Each row was made from one path, in order. Every step used is in the known rows, and no mark comes twice. Write each row's path.
Known rows:
M > E > A > H > Q > S: -.04 .15 -.06 .12 .15 .26 .06 .10 -.01 .03 .02 .22 .10 .06 -.02 .03 -.10 -.21 -.07 -.17 -.07 .06 -.12 -.09
S > M > E > Q > P > A: -.05 -.31 -.19 .05 -.10 -.24 -.11 -.04 -.13 .02 -.14 -.13 .03 .05 .08 .06 -.01 -.01 -.03 .04 -.04 .05 .20 -.06
Q > P > M > E > S: .10 -.08 .04 .00 -.02 -.05 -.18 -.23 .05 .01 -.07 .01 .15 .14 .01 .02 .03 .19 .17 .25 .15 .05 -.01 -.11
P > A > H > Q > S > M: -.05 .02 -.12 -.12 -.08 .00 .08 .15 .02 .09 .20 .19 .11 -.04 .05 .15 -.01 -.19 -.28 -.57 -.15 -.06 -.04 .05
E > S > A > H: -.09 .13 -.04 .08 -.01 .08 .01 .08 .06 .07 .15 .25 -.15 -.01 .05 -.02 .11 .00 .17 .25 -.22 -.04 -.29 -.07
E > S > M: -.03 -.11 -.08 -.15 .07 .04 .01 -.02 .09 .07 .19 .16 -.06 -.03 .25 .03 .18 .06 .02 .23 -.03 -.06 -.04 -.12
M > E > S: .08 .02 -.04 .10 .17 .10 -.02 -.08 .05 .03 -.03 -.01 -.03 .07 .20 .01 .05 .00 .12 .44 .12 .06 -.02 -.10
P > A > H: -.10 .12 -.05 .23 -.06 -.03 .04 .14 .02 .02 .10 .09 -.09 -.03 -.05 .08 -.04 -.10 -.04 -.39 -.10 -.05 -.09 .11
Q > P: .03 -.06 .14 -.04 -.14 .02 .02 .09 .11 -.02 -.18 -.11 .12 -.05 -.21 -.11 -.03 .05 .15 -.20 .10 -.06 .07 .11
S > P > A: -.04 -.05 -.03 .00 -.01 -.11 .02 .10 -.01 .04 .02 .02 -.16 -.03 .03 .07 .07 .05 -.06 .16 -.03 -.04 .09 .03
A > H > M > E > Q > S: .18 .17 -.02 -.09 -.03 .02 .07 -.07 -.10 -.17 -.10 -.33 -.02 -.08 -.03 -.13 -.06 -.18 .02 -.16 .06 .07 .13 .13
A > H > M > E > S: .08 .16 .11 .23 .21 .10 .09 -.07 -.01 -.08 .12 .02 -.06 -.01 .13 -.06 .03 -.04 .10 .02 .03 .12 -.01 .03
M > E > Q > P: .03 -.16 .01 -.03 -.16 -.05 -.04 -.06 -.05 -.07 -.30 -.32 .09 .02 -.06 -.11 -.05 .00 .19 .00 .05 .05 .20 .01
A > H > M > E > Q: .00 .09 .07 .10 -.01 .02 .12 -.04 -.08 -.16 -.01 -.26 -.10 -.08 .03 -.13 -.03 -.08 .07 -.26 .00 .08 .11 .12
P > M > E > Q > S: .18 .02 -.13 -.28 -.14 -.09 -.15 -.27 -.04 -.06 -.12 -.29 .03 .05 .03 .02 -.05 .00 -.03 .26 .18 -.02 .02 -.03
S > A > H > M > E: -.06 .18 .16 .36 .21 .05 .09 .08 -.03 -.01 .11 -.07 -.09 -.06 -.03 -.12 -.08 -.01 -.05 -.01 .01 .06 -.18 .11
Q > S > M: .10 -.05 -.09 -.26 .03 .02 .00 .05 .06 .04 .05 -.04 .05 -.09 .06 -.03 .02 -.06 -.18 -.07 .08 -.11 -.02 .02
H > Q > S > M: .04 -.07 .00 -.32 -.04 .12 .08 .08 .13 .07 .11 -.01 .16 -.08 .05 .01 .01 -.06 -.20 -.15 .05 -.10 .04 .04
S > A > H: -.16 .11 .04 .17 -.04 .05 .05 .17 .05 .05 .14 .09 -.14 -.07 -.07 -.08 .00 -.02 .04 -.19 -.17 -.08 -.29 .06
M > E > S > P > A > H: -.03 -.01 -.12 .20 .19 -.13 -.01 .04 -.14 .04 .15 .18 -.17 .08 .23 .10 .15 -.03 .02 .14 -.24 .11 .02 -.16
H > Q: -.06 .01 .15 -.08 -.10 .21 .15 .11 .18 .03 .02 -.02 .08 -.05 -.03 .00 -.04 .00 .04 -.13 .09 -.07 .02 .11
E > Q > P > A: .02 -.12 -.10 -.11 -.37 -.14 -.07 .00 -.01 -.03 -.29 -.18 .01 -.01 -.16 .04 -.02 -.01 .21 .05 .04 -.05 .19 .08
Q > P > M > E > A > H: -.15 -.01 .03 .24 .08 -.01 -.12 -.06 -.05 -.03 .04 .23 .07 .10 -.11 -.01 -.05 .09 .05 -.41 -.13 .04 -.21 -.13
S > M > E > Q > P: -.05 -.35 -.06 -.10 -.07 -.14 -.05 -.05 -.08 -.02 -.11 -.23 .06 -.01 .07 -.10 .02 .04 .03 -.12 -.05 .04 .20 -.07
P > M > E > Q > S > A: .10 .05 -.16 -.22 -.13 -.10 -.20 -.24 -.05 .01 -.10 -.21 -.04 .07 .01 .01 -.04 .03 -.03 .62 .08 -.03 -.16 -.09

Which path is each row?
.09 .14 .07 .19 .25 .10 .00 -.09 .04 .04 -.02 -.03 -.09 .02 .11 -.04 .01 .06 .10 .88 .16 .06 -.11 -.04
H > M > E > S > A
-.07 -.01 -.20 .11 .31 .07 -.03 .07 -.10 .04 .16 .25 .00 .02 .16 -.02 .00 -.16 -.24 -.18 -.16 .03 -.19 -.17
Q > S > M > E > A > H
.17 -.08 -.24 -.18 -.05 -.19 -.09 -.06 -.18 -.01 -.19 -.24 -.11 .03 .11 .07 .03 -.10 -.07 .48 .00 .06 .25 -.07
M > E > Q > S > P > A
.02 -.06 .16 -.13 -.22 -.06 -.09 -.08 .12 -.03 -.08 -.05 .15 .00 -.20 -.05 -.01 .20 .11 -.24 .15 -.10 -.04 .09
Q > P > M
-.09 -.17 -.03 .14 .25 -.01 .01 .02 .00 .06 .13 -.07 -.01 -.01 .21 -.03 .00 .01 -.19 -.06 .06 .01 -.02 -.04
S > M > E
.17 -.10 -.11 -.30 -.02 -.09 -.03 -.06 -.14 -.07 -.17 -.31 -.07 -.03 .09 -.10 .07 -.06 .00 .34 -.01 .05 .24 -.07
M > E > Q > S > P
.15 .03 -.11 -.21 -.04 -.12 -.02 .07 -.02 .04 -.09 -.05 -.06 -.04 -.04 .06 .04 -.05 -.13 .26 .04 -.06 .11 .04
Q > S > P > A
-.10 -.09 .12 .08 .04 .13 -.09 -.10 .06 .04 -.07 .20 .22 .16 -.12 .07 -.11 .15 .06 .00 .06 .02 -.07 -.11
H > Q > P > M > E > A
-.16 .11 .03 .17 -.14 .08 .13 .17 .07 .05 .13 .15 .01 -.01 -.05 .13 -.05 -.10 -.04 -.51 -.11 -.03 -.03 .12
P > A > H > Q
-.11 .00 -.01 .10 -.02 -.13 .07 .18 -.07 .01 .15 .13 -.18 -.05 .00 .04 .09 -.02 -.07 -.34 -.23 -.03 .01 .04
S > P > A > H
.12 -.05 .01 .10 -.12 -.15 -.03 -.11 -.09 -.10 -.33 -.30 .04 .00 -.12 .00 -.11 -.01 .12 .16 .20 .10 .29 .13
H > M > E > Q > P > A
.13 .02 .01 .10 .26 -.09 .01 -.09 -.07 .00 -.01 .00 -.14 .03 .19 .10 .09 .06 -.01 .74 .09 .12 .18 -.05
H > M > E > S > P > A
.01 -.12 .05 -.32 -.40 -.12 -.10 -.16 .05 -.08 -.17 -.21 .06 -.03 -.17 -.06 .03 .17 .23 -.10 .04 -.09 .08 .04
E > Q > P > M
-.04 -.12 .20 .00 -.09 .03 -.05 -.10 .10 .02 -.06 -.09 .27 .10 -.12 .02 -.10 .15 .06 -.24 .17 .02 .03 .03
H > Q > P > M > E
.10 .00 .12 -.49 -.16 .02 .01 -.05 .09 .01 .10 .00 .11 -.02 -.08 .04 .07 .12 -.10 -.03 .03 -.10 .06 .01
H > Q > S > P > M
-.21 .01 .20 -.02 -.28 .01 -.02 .06 .12 .06 .12 .17 .15 .01 -.27 -.01 -.02 .16 .10 -.50 -.17 -.09 -.24 .05
S > A > H > Q > P > M
-.05 -.07 .12 -.23 -.03 -.09 -.02 -.07 .05 -.02 .15 -.01 -.10 -.04 .00 -.02 .12 .23 -.03 -.02 -.01 -.10 -.02 -.01
S > P > M
.04 .07 .12 .38 .07 -.10 .05 .04 -.07 -.07 -.11 -.08 .09 .00 -.16 -.02 -.13 -.05 .01 -.48 .11 .11 .09 .18
Q > P > A > H > M > E
.07 -.01 -.09 -.15 .20 -.02 -.15 -.14 -.08 .01 .02 .14 -.04 .10 .08 .04 .03 .10 -.14 .44 .00 .01 -.10 -.22
Q > S > P > M > E > A
-.23 .10 .05 .10 .00 .29 .15 .17 .10 .02 .16 .37 -.01 -.02 -.03 .03 -.01 -.07 .03 -.36 -.20 -.03 -.16 -.03
E > A > H > Q
.02 .11 .16 .18 -.12 -.09 .09 .10 .02 -.08 -.09 .01 .06 -.08 -.26 -.04 -.08 -.02 .07 -.56 .05 .00 .08 .25
Q > P > A > H > M
-.03 -.10 -.12 -.06 .25 .21 .00 .03 .02 .11 .08 .23 .12 .06 .17 .07 -.04 -.10 -.25 .20 .01 .02 -.05 -.18
H > Q > S > M > E > A
.02 .12 .08 .27 .33 .20 .06 -.03 .00 -.06 -.07 .05 -.06 .00 .02 -.04 -.10 .01 -.03 .37 .19 .06 -.03 .00
H > M > E > A
.11 .00 -.02 -.24 -.12 -.01 .04 .12 .04 .07 -.04 .02 .04 -.02 -.06 .13 .02 -.05 -.13 .17 .02 -.05 .16 .04
H > Q > S > P > A
.04 .13 .04 .00 .05 -.08 .10 .04 -.04 -.05 .18 .18 -.19 -.07 .08 .05 .17 .03 .06 .12 -.15 .04 .09 .01
E > S > P > A > H > M
.01 .20 -.05 -.02 -.09 .06 .00 .14 .04 .05 .02 .04 -.04 -.07 -.12 -.09 -.03 -.13 -.02 -.09 -.08 -.09 -.26 .06
Q > S > A > H
-.16 .08 -.07 .37 .25 .16 .03 .07 -.06 .00 .10 .23 -.09 .05 .08 -.02 -.05 -.08 -.02 -.17 -.14 .06 -.21 -.12
M > E > A > H
